What can hang from each mark:
nadi: kapo vaga zaro
siman: zaro
kapo: nadi
kelog: zaro
dilag: zaro
zaro: bimem dilag kelog kidod nadi nolun ravu
bimem: zaro

Known rows, with every way that one mark hangs from another:
nadi{kapo vaga zaro{nolun ravu}}: .05; .55; .22; .00; -.11; -.11; -.10; -.62; .01; .13; .09; -.19; .16; -.21; .13; -.28; .03; -.14; -.12; .03; .14; -.13
nadi{vaga zaro}: -.07; .45; .08; -.10; -.01; -.04; -.10; -.61; .00; -.02; -.06; .24; .08; -.02; .00; -.07; .10; -.04; -.13; -.06; -.06; -.10
nadi{vaga}: .04; .51; .08; -.12; .07; -.05; -.24; -.49; -.09; .07; -.13; .08; -.02; .08; -.01; -.12; .05; .09; -.12; -.03; -.02; -.05
kelog{zaro{kidod nolun}}: .04; -.27; -.08; -.04; -.02; .02; .12; .11; .11; .00; -.05; .20; -.05; -.15; .07; .04; -.08; -.07; .23; -.02; .00; .05
nadi{kapo vaga zaro{kelog nolun}}: -.07; .55; .06; -.32; -.05; -.05; .00; -.66; -.23; .04; .17; -.40; .13; .15; .04; -.01; .15; -.21; -.09; .01; .15; -.15
nadi{kapo vaga zaro{bimem}}: .17; .80; .04; -.08; -.02; -.20; -.20; -.53; -.30; .00; .09; -.10; .06; .05; -.06; -.19; .08; .04; -.60; .00; .09; -.03
kapo{nadi{zaro{ravu}}}: -.25; -.23; .08; .10; -.08; -.17; .01; .28; .19; .00; -.15; .22; .03; .05; .16; -.16; .03; .30; .04; -.02; -.27; -.06
nadi{zaro{bimem}}: .02; .12; -.02; .03; -.05; -.02; .05; .01; .01; -.05; -.03; .33; -.01; .11; -.05; -.08; .04; -.03; -.43; -.07; -.12; -.02
dilag{zaro{bimem kidod nolun ravu}}: .24; -.41; .07; .46; .08; .01; .20; .05; .18; .22; .08; .27; -.05; -.31; .02; -.16; -.21; .03; -.02; .04; -.04; .08
kelog{zaro{nolun}}: .01; .10; -.07; -.17; -.02; .01; .01; -.11; .10; -.01; -.16; .10; -.09; .10; .10; -.02; -.06; -.02; .08; -.04; .00; .18
bimem{zaro{ravu}}: .18; -.29; .00; .28; -.02; .12; -.03; .06; .02; -.01; -.03; .04; .05; -.08; -.02; -.16; -.05; .04; -.18; .00; -.29; .14
kapo{nadi{vaga zaro}}: -.22; .35; .08; -.22; -.02; -.25; -.10; -.29; -.05; -.02; -.12; .11; .03; .14; .10; -.09; .04; .22; -.13; -.03; -.20; -.15
kapo{nadi{vaga zaro{bimem ravu}}}: -.13; .36; .13; .00; -.04; -.36; -.02; -.03; .15; -.04; -.04; .08; -.04; -.05; .06; -.18; -.03; .27; -.32; .00; -.28; -.16
kelog{zaro{bimem dilag kidod nolun}}: .07; -.12; -.15; -.26; -.03; -.09; .02; .31; -.08; -.08; .00; .07; -.05; -.06; -.05; .15; -.14; -.09; .06; -.01; .09; .06
kelog{zaro{dilag ravu}}: -.10; -.07; -.12; -.05; -.05; -.06; -.26; .30; .07; -.15; -.23; .11; -.03; .05; .06; .06; .00; .18; .36; .01; -.05; .29
bimem{zaro{dilag kidod nolun ravu}}: .15; -.63; .02; .09; -.06; .14; .07; .19; -.07; .03; .12; -.08; .18; -.32; -.02; .01; -.17; -.20; .15; .04; -.09; -.08
nadi{kapo vaga zaro{kelog kidod}}: -.04; .14; -.03; -.09; -.02; -.05; .00; -.28; -.28; -.05; .21; -.19; .17; -.07; -.06; .12; .22; -.04; .06; .02; .06; -.17
kapo{nadi{vaga zaro{kelog}}}: -.33; .23; -.01; -.32; .00; -.22; .02; -.16; -.05; -.09; -.05; -.09; .01; .25; .05; .10; .13; .22; .01; -.01; -.25; -.18
kapo{nadi{zaro}}: -.24; -.13; .00; -.11; -.04; -.17; -.03; .10; -.01; -.02; -.14; .24; .01; .26; .13; -.09; .04; .28; -.07; -.05; -.21; -.10
nadi{vaga zaro{kelog ravu}}: -.22; .21; .06; .02; -.06; -.02; .08; -.24; .19; -.10; .04; -.04; .07; -.08; -.01; .08; .18; -.06; .14; .01; -.19; -.09
siman{zaro{kelog nadi ravu}}: -.22; -.06; .00; .22; .13; .28; .05; .10; .20; -.04; -.05; -.27; -.13; .28; -.03; .20; .17; .09; .36; .03; .09; .15
nadi{vaga zaro{kidod nolun}}: -.03; .13; .14; -.08; -.05; -.01; .16; -.47; .10; .07; .12; .23; .13; -.36; .02; -.02; -.01; -.30; .02; -.04; .00; -.33
siman{zaro}: -.11; .00; .01; -.05; .14; .14; -.06; -.05; -.06; .04; -.13; .14; -.14; .50; .00; -.03; .01; .31; .28; -.03; .03; .10
kelog{zaro}: .00; .06; -.15; -.05; .02; -.02; -.14; .03; .02; -.10; -.23; .20; -.11; .16; .05; .00; .04; .16; .08; -.05; -.06; .28
nadi{kapo vaga zaro{ravu}}: .03; .52; .13; .14; -.06; -.11; -.21; -.47; -.06; .04; .03; -.05; .15; -.16; .06; -.24; .11; .05; -.13; .02; .05; .00

Rows:
-.09; -.52; -.04; .27; -.08; .02; .34; .57; .22; -.13; .18; .19; .04; -.26; -.10; .12; .12; -.08; .00; .01; -.24; -.15
nadi{zaro{bimem kelog kidod ravu}}
.10; .08; -.09; .18; -.03; -.12; -.02; .38; .24; -.10; -.14; .14; -.16; -.06; .01; -.09; -.04; .19; -.17; -.01; -.16; .28
kelog{zaro{bimem ravu}}
.16; -.12; -.10; -.03; -.02; -.08; .19; .24; .09; -.03; .03; .18; -.11; -.18; -.01; .01; -.13; -.06; -.12; -.02; -.02; .03
kelog{zaro{bimem kidod nolun}}
-.02; -.27; -.14; -.25; -.04; .00; -.04; .17; -.06; -.06; -.07; .12; .02; -.05; .05; .18; -.10; -.09; .40; -.02; .11; .07
kelog{zaro{dilag kidod nolun}}
.11; .46; .03; -.25; .00; .10; -.38; -.41; -.35; .15; -.05; -.46; .08; .19; .06; -.02; .03; -.26; -.21; .02; .53; .08
zaro{dilag nadi{kapo} nolun}
.01; .25; .08; .31; .12; .16; -.22; -.10; .01; .08; -.06; -.27; -.07; .19; .03; -.10; .08; .20; .11; .05; .28; .23
siman{zaro{nadi{kapo} ravu}}
-.18; .05; .04; -.39; .09; .12; -.08; -.11; -.18; .08; -.09; -.09; -.05; .53; .04; .05; -.10; .08; .47; -.01; .22; -.01
siman{zaro{dilag nolun}}
.22; .12; .00; .10; .12; .01; .04; -.39; -.07; .22; -.04; .18; -.13; .21; .01; -.18; -.18; .04; -.29; -.01; .03; .19
dilag{zaro{bimem nolun}}
.23; -.45; -.02; .57; .11; .00; .08; .17; .10; .13; .01; .40; -.07; -.24; -.04; -.11; -.13; .24; -.03; .03; -.11; .19
dilag{zaro{bimem kidod ravu}}
-.15; .02; .02; -.31; -.10; .07; -.04; -.17; -.11; .01; -.06; .14; .13; .17; .07; .02; .00; -.22; .11; -.06; .09; -.11
nadi{zaro{dilag nolun}}
-.08; .07; .10; -.14; .06; .02; .02; .18; .04; .06; .01; -.16; -.12; .30; -.02; -.05; -.17; .10; .21; .03; .13; .00
siman{zaro{bimem dilag nolun ravu}}
-.03; -.38; -.17; -.24; .02; .02; .02; .60; -.28; -.11; .10; -.12; -.01; .16; -.19; .31; .05; .01; .06; .01; .01; -.11
zaro{bimem dilag kelog kidod}
-.17; -.39; -.05; -.15; .12; .11; -.09; .28; -.21; -.02; -.05; .14; .00; .30; -.07; .16; -.03; .24; .59; -.01; .12; -.02
siman{zaro{dilag kidod}}
.23; .44; -.10; .33; .00; -.06; -.23; .11; .08; -.08; -.08; -.20; -.13; -.11; .00; -.07; .06; .08; -.44; .04; .16; .40
kelog{zaro{bimem nadi{kapo} ravu}}
-.18; -.11; .11; -.07; -.15; .05; .00; -.02; .12; .02; -.05; .10; .15; -.05; .11; -.06; -.03; -.20; .22; -.01; .03; -.09
nadi{zaro{dilag nolun ravu}}
.05; -.21; .05; -.03; .11; .07; .27; .16; .04; .09; .12; .09; -.14; .14; -.07; -.04; -.15; .04; .09; -.01; .08; -.14
siman{zaro{bimem kidod nolun}}
.16; .03; .01; -.09; .01; .07; -.02; .05; -.10; .07; .10; -.14; .01; -.20; -.10; .13; -.07; -.37; -.32; -.01; .34; -.17
zaro{bimem dilag kidod nadi nolun}
.06; -.66; -.13; -.26; -.01; .19; .15; .21; -.32; -.07; .20; -.31; .17; .05; -.10; .29; -.04; -.26; .18; .02; -.11; -.11
bimem{zaro{dilag kelog kidod nolun}}
.18; .89; -.03; -.11; .04; -.07; -.06; -.55; .11; -.03; -.05; -.20; -.16; -.14; -.03; .03; -.04; -.23; -.50; -.02; .16; .12
kelog{zaro{bimem nadi{vaga} nolun}}
.13; -.27; -.02; .21; -.07; -.09; .22; .41; .33; -.01; .05; .13; -.10; -.41; .02; -.06; -.15; -.05; .00; .02; -.09; .05
kelog{zaro{bimem kidod nolun ravu}}
.12; -.26; .03; -.05; -.06; .12; -.05; .00; -.10; .03; .03; -.19; .13; -.03; .01; -.07; -.16; -.15; .00; .02; -.10; .04
bimem{zaro{dilag nolun ravu}}
.12; -.29; -.10; .32; -.03; -.10; .09; .57; .26; -.13; -.03; .25; -.11; -.34; -.03; .00; -.05; .14; .00; .01; -.16; .14
kelog{zaro{bimem kidod ravu}}
.02; .13; -.02; .25; .01; .14; -.17; .06; .00; .02; .01; -.52; .00; .05; .01; .04; .26; -.04; -.07; .06; .19; .17
zaro{kelog nadi{kapo} ravu}
-.07; -.34; -.02; -.14; .11; .11; .40; .30; .01; .02; .21; -.18; -.15; .28; -.11; .18; -.04; .00; .23; .01; .02; -.17
siman{zaro{bimem kelog kidod nolun}}
.00; -.30; .01; .29; .01; .15; -.20; .29; .07; -.01; -.06; .04; .09; -.37; -.02; .14; .06; -.12; .19; .03; .21; .00
zaro{dilag kidod nadi ravu}
-.05; -.36; -.03; -.06; -.08; .06; .44; .23; .07; -.04; .23; .07; .04; -.08; -.07; .15; .05; -.31; -.12; -.02; -.10; -.25
nadi{zaro{bimem kelog kidod nolun}}
.22; -.63; .08; .30; -.05; .14; .22; .15; .10; .08; .15; .02; .12; -.41; .00; -.11; -.14; -.19; -.01; .03; -.20; -.06
bimem{zaro{kidod nolun ravu}}
.03; -.24; -.02; .08; .13; .05; .13; .31; -.04; .01; .05; .19; -.14; .19; -.12; .01; -.07; .26; .07; -.01; -.01; -.04
siman{zaro{bimem kidod}}
-.35; .12; .06; -.11; -.04; -.24; .05; .00; .15; -.10; -.03; -.11; .02; .05; .09; .04; .12; .24; .10; .01; -.29; -.17
kapo{nadi{vaga zaro{kelog ravu}}}
.16; .74; .14; .30; .04; -.01; -.39; -.54; .00; .12; -.05; -.35; .03; -.25; .03; -.18; .14; -.01; -.31; .06; .28; .11
zaro{nadi{kapo vaga} ravu}
.06; -.45; -.20; -.02; .05; .27; -.04; .17; -.35; -.16; .12; -.30; .14; -.02; -.19; .44; .10; -.26; -.05; .01; -.01; .04
bimem{zaro{dilag kelog kidod nadi}}
